Known rows, with every step that occurs
femu nasi: [ 28   2  31   3   1   2  39 -13   6 -26  26  28  19  -3   3  15  16  44
  -9  -2 -11]
femu nasi getik tofa gares: [  3  14  37  -5  21  14  34  -7  34 -20   2  44  22  -5 -17  40 -10  16
 -11  -5 -18]
vago getik: [  4  38  37 -10  15 -22  27 -21  25 -27  -4  38  -4  13 -27 -18   0  -6
 -10  -6   4]
vago getik tofa femu nasi: [ 11  58  54  -1  26 -10  45  27  18 -22 -18  54  19   8 -35   2 -12 -17
 -14 -10   3]
gares nasi mikuru tofa femu: [ -8  -5  12 -21  39 -37   4  21 -22 -32   5  -6  13  -3  -2  -1   9 -15
  -9  -5 -10]
femu tofa: [  9  13   4  -6  -3   8  19 -17   6   8  -5  45 -11   2 -26  18   0   1
 -13  10  10]
vago getik tofa: [ 13  56  47  -2  14 -11  27  -8  23 -16 -18  53   2   6 -38   1 -14 -22
 -24  -1  -3]
mumo gares nasi getik vago: [-34  -3  -8 -13  41  -3  14 -22  28 -35  20  -2  27   2  -4  53  -8 -22
  16  22  -4]
mumo gares nasi mikuru tofa: [-21  -1 -27   0  40  -5   8 -21 -19 -46   7 -14  20  -3  -1  40   1 -21
  10  24 -20]
mumo gares nasi femu tofa mikuru: [-19 -12 -23  17  36  -3  24  -8 -14 -37   5 -16  26   9  -2  50   9 -27
   0  15  -1]
femu nasi getik: [  2   3  40 -17  16  -1  39 -10  41 -31  17  40  23  -3 -13  18  -3  25
   0 -14 -11]
femu nasi mikuru tofa gares: [  1   1  17  -2  17  -8  37  -8  -7 -40  -3  19  13  -6 -13  12   8  16
 -20  -3 -26]
femu tofa gares nasi: [  0   0 -17  15  17  18  -1 -19  -2  13  -7  23 -12  -2  -7  42   3   2
 -12  25  -1]
femu tofa gares: [ -4  10 -16   5   6  24   8 -31  -4  15 -17  36 -21   6 -19  35   4   4
 -16  22   3]
mumo gares: [-14  13 -23  -7  19  13  18 -49 -14 -31  11   6   7  12  -3  36   8   1
  11  25  -6]
gares nasi femu tofa: [ 12 -11  27   3  31 -13  18  29  -1 -16  11  -1   9   6  -2  27   4 -16
 -18  -2   9]
gares nasi mikuru: [ -7 -19  -1 -22  21 -47   9   0  -9 -21  18  -4  17  -6   8   2  17   0
 -11  -3 -19]
tofa femu: [ -8  20  22 -45  23 -14  30  19 -29 -11   6  24   5  28  -6 -12  22  11
   7 -11  23]
tofa mikuru: [ -6 -14 -11 -12 -17 -45  22 -50 -23 -11  -2  11   6  20  -9 -18  47  11
 -33 -17   2]
tofa femu nasi: [  5  14  33 -24  25  -6  47  35 -18 -23  14  27  25  17   0  -1  20  27
  10 -15  16]
gares nasi femu tofa mikuru: [  6 -20  19   7  25 -26  21  24  -6 -17   6  -6  14   7  -3  21  14 -19
 -26  -8   9]

Rows
[-13   0 -13   6  24  18  -2 -16  13  11 -12  29 -10  -2 -15  43  -5  -6
  -8  18  -1] -> femu tofa gares nasi getik
[ -4  17  31  -5  43  14 -19 -21   6 -23 -11   5 -24   6 -19  32  -9 -16
 -23  21  -3] -> mikuru tofa gares nasi getik vago
[ -7 -10   0   3  34   4  -1 -14 -21 -10   1 -13 -11  19  14  36  19   6
 -20  15  -6] -> tofa gares nasi femu
[ 11  27  18   2  28  28 -19 -42 -29 -22 -17  12 -39  13 -16  19   3   2
 -25  24  -4] -> mikuru tofa gares
[ 15  18  17  13  39  23 -27 -30 -28 -23  -9  -1 -31   4  -5  26   2   0
 -21  27  -8] -> mikuru tofa gares nasi
[-13  -3 -14  12  41  10  22  -3  -9 -36   9 -11  20   7  -1  56  -1 -24
   7  22  -1] -> mumo gares nasi femu tofa
[ -3  -5 -15   4 -14 -17  25 -27  -5   7 -15  36   1   7 -29   6  21  -6
 -28  -4  10] -> femu tofa mikuru
[  0  33  63 -26  41   6  24  28   6 -38  -8  29   1  12 -33   7  -9 -13
  -7  -7  18] -> mikuru tofa femu nasi getik vago
[-27  17  13 -49  25 -35  25   8 -32 -36 -24  18  -2  15 -33 -22   7 -24
 -16 -15  -5] -> nasi mikuru tofa femu
[ -8  -4  22 -10   6 -19  49  12  -9 -15 -24  18  -2  31 -36   9  15 -32
 -40 -21  24] -> nasi femu tofa mikuru
[ 19  33  49  -8  37  14  17  19 -27 -38  -5  22  -5  10 -20   2   1   4
  -5  -1  12] -> mikuru tofa femu nasi
[-28  10  -4 -34  20 -22   9 -27 -28 -31 -28  12 -17  10 -28  -5   7 -18
 -28   2 -21] -> nasi mikuru tofa gares
[  0   9  35 -15  13  -2  46  20  -2 -15 -16  26  -9  27 -34  18   1 -27
 -30 -11  23] -> nasi femu tofa
[-21  13  49 -46  31 -15  56  42  21 -23  10  36  32  19 -17   4   6   6
   9 -23  21] -> tofa femu nasi getik vago
[  8  15  48 -11  16   6  39   0  40 -23   8  49  27  -8 -21  32 -11  14
 -11 -10 -16] -> femu nasi getik tofa
[-13  -5 -25   6  18   5   5 -14  -5   9 -15  22  -7  -3 -13  36   3  -6
 -16  19  -6] -> femu tofa gares nasi mikuru
[-22 -14 -25  -8  28 -13  -6 -28 -23  -7  -1  -8  -6   6  14  25  22   9
 -15  16 -22] -> tofa gares nasi mikuru
[-28   2 -25  -6  50  -6  13  -2 -25 -47   4 -14  25   2  -1  36   2 -24
  16  19 -12] -> mumo gares nasi mikuru tofa femu
[-15   8  22 -37  25 -25  57  41 -21 -29   4  24  32  16  -7  -9  21  14
   7 -23   7] -> tofa femu nasi mikuru
[ -6  -5  21 -14  30 -28   0  -2  22 -11   7  14  23  -6  -8  26  -1 -15
 -15  -8 -10] -> gares nasi getik tofa mikuru
[ 11  38  43 -22  35  10   5   9 -34 -31 -11  21 -19  19 -24  -5   3  -8
  -7   1  17] -> mikuru tofa femu
[  3   6  39  -7  10  -6  43  -6  34 -23   2  44  33  -6 -21  26  -2  11
 -18 -18 -15] -> femu nasi getik tofa mikuru
[-41  11  48 -70  13 -29  29 -20  72 -11   5  43   4  19 -40  12 -12 -22
 -13 -13  14] -> nasi getik vago
[  7  47  32  14  28  -4  14  -8  16 -11 -21  38   1   3 -25  19 -11 -19
 -24  10  -9] -> vago getik tofa gares nasi
[-14  14  40 -37  35  -9  48  37   6 -26   7  35  28  17 -11   0   8  14
  15 -24  16] -> tofa femu nasi getik
[ 12  22  18   6  24  14   4  -2 -20   7 -15  18  -2   7  -7  54   1 -11
 -38  19 -13] -> getik tofa gares nasi femu
[-26  34  41 -55  32  -5  22  10  29  -7 -18  53  10  15 -39  18 -18 -26
  -4 -17   5] -> nasi getik tofa femu
